Known rows, with every step that occurs:
tikog-bisa-fozone-zutof: [ 0.25  0.15  0.05 -0.06 -0.04 -0.09  0.06  0.10  0.01 -0.16  0.14 -0.09
 -0.25  0.01 -0.10  0.09 -0.04  0.07  0.15  0.03 -0.11 -0.17  0.15]
popozu-gapiv: [ 0.05 -0.28 -0.02  0.28  0.03 -0.04 -0.10 -0.11  0.06 -0.08  0.07  0.30
 -0.27  0.04  0.07 -0.12 -0.17 -0.05 -0.21 -0.49  0.37  0.07  0.24]
tikog-leme: [ 0.31 -0.19  0.08  0.25 -0.01  0.02 -0.09 -0.01  0.02  0.00 -0.14  0.23
  0.11  0.04 -0.06  0.06 -0.38  0.04 -0.03 -0.08 -0.15  0.14  0.45]
fozone-zutof-gotiva-leme-tikog: [ 0.00 -0.13 -0.01 -0.16 -0.08  0.04  0.10 -0.35  0.24 -0.19 -0.04 -0.13
  0.16  0.07 -0.16 -0.04  0.51 -0.11  0.11  0.05  0.31  0.10  0.15]
leme-gotiva-zutof-fozone: [-0.25  0.05  0.04  0.35 -0.04  0.00  0.01  0.05 -0.11  0.04  0.16  0.14
  0.01 -0.12 -0.28  0.00 -0.23 -0.02 -0.08  0.01  0.08  0.00 -0.41]
bisa-tikog: [ 0.28 -0.01  0.02 -0.15  0.02 -0.06 -0.19 -0.06 -0.07 -0.01 -0.10  0.14
  0.07  0.00  0.10 -0.13 -0.01  0.03 -0.12 -0.22  0.15 -0.16  0.05]
fozone-zutof-gotiva: [ 0.12 -0.16  0.01 -0.21 -0.11 -0.05  0.03 -0.19  0.17 -0.33 -0.14 -0.24
  0.14  0.10 -0.30 -0.03  0.08 -0.13 -0.01 -0.17  0.23  0.11  0.40]
gapiv-talan: [ 0.12 -0.13  0.12  0.19 -0.10 -0.06  0.02  0.09 -0.18 -0.02 -0.06  0.10
 -0.06  0.06  0.20 -0.02 -0.12  0.09 -0.23  0.11 -0.10  0.20  0.39]
fozone-zutof-gotiva-leme-tikog-bisa: [-0.18 -0.04  0.04 -0.14 -0.06  0.00  0.18 -0.17  0.31 -0.19 -0.12 -0.09
 -0.03  0.05 -0.05  0.12  0.30 -0.15  0.16  0.28  0.27  0.04  0.14]
gotiva-zutof-fozone: [-0.30 -0.06  0.07  0.59 -0.05  0.02  0.11  0.03 -0.13  0.12  0.19 -0.06
  0.14  0.01 -0.33 -0.10 -0.20 -0.11 -0.01  0.02 -0.06  0.00 -0.17]
popozu-gotiva-zutof: [ 0.52 -0.13  0.16  0.04 -0.01  0.03  0.05  0.09 -0.21  0.15  0.01 -0.08
  0.14 -0.02 -0.30 -0.17 -0.06 -0.03 -0.15 -0.27  0.10 -0.18  0.27]
popozu-gotiva-zutof-fozone-bisa: [-0.31 -0.08  0.00  0.00  0.02  0.06  0.09  0.17 -0.10  0.24 -0.02 -0.24
 -0.07  0.00 -0.16 -0.08 -0.02 -0.10 -0.10 -0.09 -0.04  0.17  0.02]
gotiva-zutof-fozone-bisa-tikog-leme: [-0.51  0.08 -0.11  0.18  0.05  0.04 -0.11  0.10 -0.20  0.16 -0.07 -0.09
  0.22 -0.04  0.01 -0.06 -0.27 -0.02  0.07  0.15 -0.29  0.09 -0.34]
gotiva-zutof-fozone-bisa-tikog-leme-digi: [-0.40  0.02 -0.21  0.06  0.09  0.12 -0.07  0.04 -0.08  0.27 -0.09  0.04
  0.10  0.01  0.19  0.05  0.00  0.08 -0.09  0.11 -0.39  0.06 -0.36]
zutof-fozone: [-0.31 -0.13  0.06  0.33 -0.01  0.00  0.03 -0.03  0.14  0.04  0.06  0.08
 -0.16  0.09 -0.16  0.05 -0.17 -0.06 -0.09 -0.08  0.06  0.16 -0.03]
gapiv-popozu-gotiva-zutof-fozone-bisa-tikog: [-0.39  0.13 -0.10 -0.48  0.07  0.07  0.08  0.18 -0.29  0.27  0.02 -0.39
  0.08  0.07  0.27 -0.08  0.14  0.13 -0.24 -0.05 -0.06 -0.18 -0.21]
gapiv-popozu-gotiva-zutof-fozone-bisa-tikog-leme: [-0.40  0.10 -0.09 -0.41  0.10  0.11  0.03  0.18 -0.25  0.27 -0.07 -0.28
  0.17  0.10  0.23  0.03 -0.18  0.19 -0.19  0.06 -0.25 -0.13 -0.12]
gotiva-zutof: [ 0.33 -0.09  0.10  0.48 -0.05  0.00  0.00  0.06 -0.29  0.10  0.10 -0.04
  0.33 -0.05 -0.20 -0.20 -0.11 -0.06  0.01 -0.16 -0.02 -0.07  0.21]
tikog-bisa-fozone-zutof-gotiva-leme: [ 0.03 -0.01  0.00 -0.13 -0.04 -0.04  0.09 -0.10  0.39 -0.23  0.11 -0.14
 -0.07  0.06 -0.14  0.05  0.08 -0.16  0.27 -0.07  0.06  0.00 -0.14]
fozone-bisa-tikog-leme: [ 0.11 -0.03 -0.12 -0.22  0.06 -0.01 -0.27  0.07 -0.11  0.04 -0.29  0.10
  0.12 -0.03  0.34 -0.03 -0.17  0.06 -0.03 -0.08 -0.15  0.15  0.24]
gotiva-leme-tikog-bisa-fozone: [ 0.16  0.14  0.09  0.18  0.09 -0.02  0.08  0.04  0.13  0.06  0.25  0.26
 -0.29 -0.02  0.21  0.07  0.17  0.06  0.18  0.24 -0.04 -0.10 -0.19]
gotiva-zutof-fozone-bisa: [-0.51 -0.03 -0.06  0.45 -0.03  0.04  0.07  0.13 -0.17  0.17  0.10 -0.20
  0.09 -0.03 -0.07 -0.12 -0.05 -0.14  0.05  0.02 -0.16  0.26 -0.07]
popozu-gotiva-zutof-fozone-bisa-tikog-leme: [-0.30  0.03 -0.05 -0.25  0.09  0.06 -0.09  0.15 -0.10  0.23 -0.17 -0.09
  0.07 -0.02 -0.11 -0.02 -0.23  0.01 -0.08  0.02 -0.20 -0.02 -0.26]
gapiv-popozu: [ 0.24 -0.13  0.04  0.03 -0.04  0.02  0.05  0.04 -0.17  0.04  0.05 -0.06
  0.16  0.14  0.31 -0.02 -0.04  0.16 -0.18 -0.15  0.00 -0.05  0.48]
fozone-zutof-gotiva-leme: [ 0.05 -0.27 -0.04 -0.07 -0.14  0.04  0.02 -0.32  0.32 -0.16 -0.07 -0.20
  0.30  0.09 -0.26 -0.10  0.24 -0.20  0.11 -0.32  0.27  0.14  0.17]

Rows:
[ 0.03  0.24  0.09 -0.37  0.02 -0.13  0.17 -0.01  0.18 -0.44  0.08 -0.18
 -0.41  0.08 -0.11  0.18  0.20  0.00  0.12  0.45  0.03 -0.09  0.11] : leme-tikog-bisa-fozone-zutof-gotiva
[ 0.10  0.10  0.08 -0.26 -0.02 -0.13  0.10  0.01  0.23 -0.40  0.06 -0.21
 -0.22  0.09 -0.17  0.12 -0.08 -0.10  0.14  0.08 -0.02 -0.06  0.14] : tikog-bisa-fozone-zutof-gotiva
[ 0.42  0.12  0.03  0.04  0.03 -0.02 -0.25  0.02 -0.31 -0.01 -0.09  0.29
  0.35 -0.20 -0.06 -0.06 -0.35  0.13 -0.06 -0.02 -0.01 -0.29 -0.23] : bisa-tikog-leme-gotiva-zutof
[ 0.40  0.12  0.07 -0.44  0.04  0.01  0.15  0.00  0.20  0.02  0.14 -0.04
 -0.36  0.03 -0.09  0.13  0.43  0.14  0.11  0.13  0.06 -0.25 -0.06] : popozu-gotiva-leme-tikog-bisa-fozone-zutof
[ 0.19  0.27  0.09 -0.13  0.01 -0.09  0.09  0.08 -0.02 -0.22  0.15 -0.05
 -0.42  0.02 -0.05  0.17  0.25  0.16  0.14  0.40 -0.07 -0.21  0.15] : leme-tikog-bisa-fozone-zutof
[ 0.01 -0.17  0.06  0.02  0.00  0.02  0.07 -0.26  0.27 -0.10 -0.01  0.10
  0.06  0.06  0.05 -0.05  0.29 -0.14  0.01  0.04  0.21  0.20  0.07] : zutof-gotiva-leme-tikog
[ 0.08 -0.30  0.02  0.12 -0.05  0.03  0.00 -0.22  0.34 -0.06 -0.06  0.05
  0.22  0.07 -0.02 -0.12  0.01 -0.25  0.02 -0.33  0.22  0.22  0.10] : zutof-gotiva-leme
[ 0.36 -0.16 -0.17 -0.26 -0.04  0.07  0.06 -0.35  0.46 -0.12  0.17 -0.11
 -0.02  0.17 -0.05 -0.01  0.52 -0.02  0.05 -0.33 -0.05  0.04 -0.21] : bisa-fozone-zutof-gotiva-leme-digi
[ 0.39 -0.09  0.05  0.05 -0.01 -0.01 -0.18  0.00 -0.01 -0.07 -0.17  0.42
  0.02 -0.11  0.00  0.14 -0.40  0.13 -0.11 -0.10  0.01  0.10  0.24] : tikog-leme-gotiva
[ 0.04  0.02 -0.11 -0.29  0.04 -0.05 -0.22  0.06 -0.14  0.06 -0.23  0.01
  0.03 -0.05  0.37 -0.16  0.11  0.00 -0.05 -0.21  0.01  0.06  0.16] : fozone-bisa-tikog
[ 0.32  0.20  0.03 -0.59  0.03  0.05  0.25  0.04  0.03  0.05  0.21 -0.21
 -0.25  0.13  0.22  0.17  0.50  0.31  0.01  0.17  0.02 -0.41  0.07] : gapiv-popozu-gotiva-leme-tikog-bisa-fozone-zutof
[-0.45  0.07 -0.11  0.27 -0.03  0.01 -0.05  0.15 -0.18  0.10  0.05  0.01
 -0.01 -0.18  0.01 -0.03 -0.12 -0.05 -0.03  0.04 -0.08  0.22 -0.27] : leme-gotiva-zutof-fozone-bisa
[ 0.20  0.15 -0.14 -0.13  0.04 -0.01 -0.28  0.13 -0.35  0.06 -0.19  0.17
  0.31 -0.27  0.22 -0.07 -0.25  0.12 -0.01 -0.01 -0.12 -0.04 -0.11] : fozone-bisa-tikog-leme-gotiva-zutof
[ 0.15 -0.32 -0.15 -0.20 -0.10  0.12  0.07 -0.38  0.43 -0.04 -0.10 -0.06
  0.20  0.14 -0.05  0.01  0.48 -0.11 -0.04 -0.35  0.17  0.12  0.11] : fozone-zutof-gotiva-leme-digi
[-0.20  0.19  0.00  0.14  0.03  0.00 -0.18  0.01 -0.12  0.05  0.02  0.27
  0.14 -0.15 -0.20  0.06 -0.43  0.11 -0.06  0.16 -0.01 -0.20 -0.66] : bisa-tikog-leme-gotiva-zutof-fozone
[ 0.05  0.04  0.17  0.10  0.04 -0.06  0.12  0.13 -0.06 -0.04 -0.09  0.21
 -0.31 -0.01  0.16  0.15 -0.02  0.02 -0.02  0.35  0.07 -0.04  0.39] : leme-tikog-bisa
[ 0.15  0.17  0.01  0.03  0.00 -0.02  0.10 -0.05  0.13 -0.05  0.21  0.01
 -0.25  0.00  0.00  0.08  0.39  0.10  0.26  0.25  0.00 -0.18 -0.13] : gotiva-leme-tikog-bisa-fozone-zutof
[ 0.02 -0.03  0.10  0.26  0.03  0.03  0.09 -0.01  0.08  0.14 -0.02  0.27
 -0.12 -0.04  0.23  0.08  0.14 -0.03  0.11  0.23  0.12  0.00  0.08] : gotiva-leme-tikog-bisa
[-0.50  0.14 -0.12  0.10  0.03  0.00 -0.08  0.10 -0.24  0.17  0.00 -0.19
  0.13 -0.06  0.05 -0.17  0.02 -0.09  0.02  0.02 -0.09  0.00 -0.42] : gotiva-zutof-fozone-bisa-tikog
[-0.39  0.05 -0.10  0.30 -0.01  0.04 -0.07  0.15 -0.13  0.07 -0.04  0.11
  0.04 -0.16 -0.04  0.09 -0.39  0.00  0.02  0.16 -0.25  0.31 -0.19] : tikog-leme-gotiva-zutof-fozone-bisa
[-0.43  0.23 -0.16 -0.07  0.04 -0.03 -0.16  0.11 -0.23  0.09 -0.01  0.02
  0.02 -0.21  0.15 -0.08 -0.04  0.01 -0.06  0.03  0.01  0.01 -0.60] : leme-gotiva-zutof-fozone-bisa-tikog
[ 0.23  0.10  0.13  0.18  0.06 -0.10  0.02  0.19  0.04 -0.08  0.15  0.16
 -0.34  0.00  0.09  0.08 -0.26  0.03  0.07  0.01 -0.15 -0.09  0.09] : tikog-bisa-fozone
